Known rows, with every way that one mark hangs from another:
(R (E F (X D))): [-0.85  1.28 -0.80  1.23 -2.43  1.74  0.82 -1.77 -1.04 -0.79 -3.20 -0.36
  1.34 -1.19  1.00  0.91  0.31  1.34 -0.15  1.22]
(F (E R (X D))): [ 0.27  1.46 -1.01  0.28 -1.76  3.18 -0.44 -0.22  0.73 -1.46 -1.28 -1.38
  1.40 -2.05 -0.30  1.82 -0.48  1.24  0.07  0.56]
(U (D M)): [-0.12  0.34 -0.91  1.65 -1.35  3.21 -1.08  0.12  0.83  1.46 -2.02 -0.35
 -0.58  2.37 -0.13  0.80 -2.15 -0.35 -1.17  0.31]
(X D): [ 0.40  0.92 -0.69 -0.34 -2.23  0.75  0.27 -0.35  1.74  0.08 -0.20 -0.65
  0.95  0.69 -2.08  1.99 -0.25 -0.28 -0.70  0.09]
(A (F (E X))): [-0.43 -0.29 -0.77  1.86  0.74  2.16 -2.10  1.02 -1.25 -1.60  0.16 -2.48
  0.41 -0.82 -1.92  1.50 -0.64  0.23  0.23  0.65]
(S A (Y (R (E (X D))))): [ 1.19  2.59 -2.42  1.08 -2.86  0.65 -0.61  0.44 -0.27  1.76 -1.86  2.35
 -0.91 -2.80  2.11  1.29 -0.93 -0.33  0.57  0.06]
(A (F (E R (X (D M))))): [-0.02 -0.34 -1.25  1.95 -0.23  4.07 -3.38  0.82  0.27 -1.59 -1.62 -2.75
  0.06 -1.51 -2.53  3.27 -1.02  0.74 -0.32  0.66]
(R (E F (X (D M)))): [-1.17  0.57 -1.22  1.34 -2.41  2.75 -0.07 -1.25 -1.06 -0.55 -4.01 -0.04
  0.86 -0.93  0.73  0.85 -0.53  1.42 -0.41  0.72]
(S (Y R)): [ 1.80  1.32  0.26  0.73 -1.16  0.37 -1.37  0.72 -0.11  0.02 -0.58  1.24
 -0.31 -2.25  2.19  0.56 -0.15  0.65  1.17  0.80]
(S A Y): [ 0.54  1.86 -1.97 -0.60 -1.06 -1.38 -1.36 -0.85  0.33  1.66 -0.16  2.12
 -1.75 -0.75  0.91  1.16 -0.92 -1.86  0.09  0.19]
(F (E R X)): [ 0.05  0.87 -0.60  0.44 -0.28  2.65 -0.63  0.03 -0.35 -1.46 -1.15 -1.02
  0.83 -2.47  0.97  0.56 -0.37  1.46  0.50  0.55]
(Y M (R (E (X D))) (S A)): [ 0.21  1.64 -2.49  0.71 -2.33  1.84  1.11  3.84 -2.52  1.91 -1.72  2.36
 -0.73 -2.83  4.91 -0.67  0.14  3.50  1.57 -3.91]
(R (E (X (D M)))): [-0.71  0.55 -1.03  1.41 -2.46  3.10  0.42  0.29 -1.09  0.43 -3.41  0.23
  1.15  0.19  0.72  0.07 -1.46  0.25 -1.16  0.03]
(U D): [ 0.44  1.44 -0.31  1.40 -1.33  1.63  0.17 -0.61  0.86  1.11 -0.69 -0.81
  0.24  2.01  0.18  0.83 -0.91 -0.47 -0.82  1.15]
(A (F (E R (X (D M U))))): [ 0.65 -0.40 -0.97  2.01 -0.41  5.05 -3.78  0.63  0.30 -2.17 -1.82 -3.57
 -0.26 -1.33 -2.51  3.60 -2.05  0.65 -0.86  0.44]
(S (A (F (E X))) (Y M R)): [ 0.23  1.76 -2.44  1.60 -1.06  1.54 -3.00  2.56 -1.34 -0.03 -0.38  0.92
 -2.51 -3.64  1.62  2.61 -0.98  0.93  2.13 -0.74]
(X (D M)): [-0.20 -0.18 -1.24 -0.08 -2.26  2.34 -1.03  0.40  1.70  0.50 -1.54 -0.12
  0.07  1.02 -2.32  1.87 -1.41 -0.10 -1.10 -0.74]
(F E): [-0.79  0.27 -1.08  0.15  1.83  0.59 -0.38  1.56 -1.11 -0.76  0.80 -0.55
  0.52 -1.05  0.32 -0.73 -1.59  0.18 -0.40 -1.21]
(E F R (X D)): [ 0.78  1.46 -0.11  0.08 -4.51  2.81 -0.72 -4.20  2.39 -2.16 -3.40 -1.54
  0.82 -2.66 -0.63  4.21  2.51  2.73  1.47  3.14]

Rows:
[ 0.20  2.43 -1.95  1.09 -2.33  0.83 -0.61  1.70 -1.72  1.37 -2.05  3.16
 -2.08 -3.29  4.63  0.63 -0.68  1.03  1.71 -0.94]	(S A (Y M (R (E X))))
[ 0.38  0.75 -2.97 -0.22 -0.65  0.69 -1.14  1.26 -0.73  1.19  0.62 -0.66
  0.02 -0.16 -1.01  1.04 -0.54  0.17 -0.24 -1.97]	(Y (S (A (F (E (X D))))))
[ 0.45  0.64 -1.09  0.49 -1.94  5.12 -1.68  0.09  0.79 -1.77 -2.41 -1.89
  0.56 -1.66 -0.51  2.12 -2.41  1.29 -0.69 -0.22]	(F (E R (X (D M U))))
[ 0.48  0.68  0.37  0.32 -2.67  2.17 -0.92 -3.88  0.99 -2.23 -3.22 -1.02
 -0.01 -3.18  1.01  2.63  2.66  3.01  2.02  3.11]	(E F R X)
[ 1.40  1.68 -1.94  0.25 -1.07 -0.81 -1.42  0.66  0.27  1.62 -0.17  2.39
 -2.05 -2.80  1.74  1.03 -0.52 -0.42  1.21 -0.29]	(S A (Y R))
[ 0.39  0.43 -0.85  1.83 -0.21  3.05 -2.55  0.37  0.20 -1.83 -0.85 -3.08
  0.65 -1.70 -2.28  3.34 -0.23  0.60 -0.15  1.18]	(A (F (E R (X D))))
[ 1.34  1.59  0.04  1.60 -0.29  0.51 -1.01  1.31 -1.53  0.40 -1.57  1.61
 -0.04 -2.66  3.76 -0.34 -0.81  0.52  0.37  0.38]	(S (Y (R E)))
[-0.05  1.00 -2.25  0.72  0.74  0.31  0.57  4.75 -3.36  2.18 -0.94  2.85
 -1.70 -3.33  6.01 -1.92 -0.14  3.18  1.23 -4.82]	(Y M (R E) (S A))
[ 0.98  0.41 -0.24  0.28 -4.68  5.16 -2.27 -3.77  2.43 -2.55 -4.74 -2.11
 -0.29 -2.20 -0.86  4.54  0.18  2.83  0.54  2.19]	(E F R (X (D M U)))
[ 0.84  0.28 -0.21  0.03 -0.46  1.09  0.10  4.07 -1.93  0.51 -0.04  1.44
 -0.71 -2.33  4.60 -1.11  0.93  4.18  2.23 -3.47]	(Y M R S)
[ 0.07  1.00 -1.01  0.13 -2.19  3.42 -0.15  0.22 -0.03 -1.66 -0.43 -1.90
  1.43 -0.31 -1.25  1.16 -2.26  0.51 -0.53 -0.21]	(F (E (X (D U))))
[ 0.26  0.42 -2.40  0.90 -0.24  1.66 -1.22  4.61 -2.45  0.66  0.33  0.71
 -1.77 -3.27  2.92  0.23  0.26  3.56  2.53 -3.73]	(Y M R (S (A (F (E X)))))
[-0.13  1.63 -1.88  0.58 -0.72 -0.30 -2.96  0.61 -0.49  0.77 -0.29  1.10
 -2.82 -0.97  0.72  2.99 -0.77 -0.91  0.68 -0.20]	(S (A F) (Y M))
[-0.45  0.40 -2.01 -0.43  0.33 -0.25 -1.21  2.47 -1.77  1.35  0.48  0.72
 -2.01 -0.26  1.83  0.58  0.17  1.35  0.76 -3.30]	(Y M (S (A F)))
[ 0.18 -0.04 -0.52  1.96  0.91  2.61 -2.69  0.50 -0.63 -1.88 -0.67 -2.76
  0.14 -2.04 -1.22  2.31 -0.14  0.77  0.26  1.13]	(A (F (E R X)))
[ 0.59  0.58 -2.53  0.84  1.50 -0.72  0.02  2.21 -2.67  1.84 -0.99  1.92
 -1.05 -3.96  4.33 -1.70  0.55  2.55  0.82 -3.06]	(Y (R (E F)) (S A))
[-0.24  0.89 -2.25 -0.13 -0.09  1.48 -1.61  2.26 -1.85  0.53 -0.33  0.21
 -1.55 -1.71  2.43  1.05  0.17  2.21  1.10 -2.87]	(Y M (S (A (F (E R X)))))
[ 0.67 -0.35 -0.82 -0.01 -2.48  3.75 -1.68  0.15  1.76 -0.42 -1.94 -1.39
 -0.42  1.26 -2.48  2.46 -3.11 -0.19 -1.87 -1.10]	(X (D M U))
[ 0.52  1.87  0.14  1.45 -0.83  1.11 -0.84  2.37 -2.07  0.04 -1.93  2.14
 -0.73 -2.77  5.15  0.04 -0.75  1.72  1.13 -0.56]	(S (Y M (R E)))
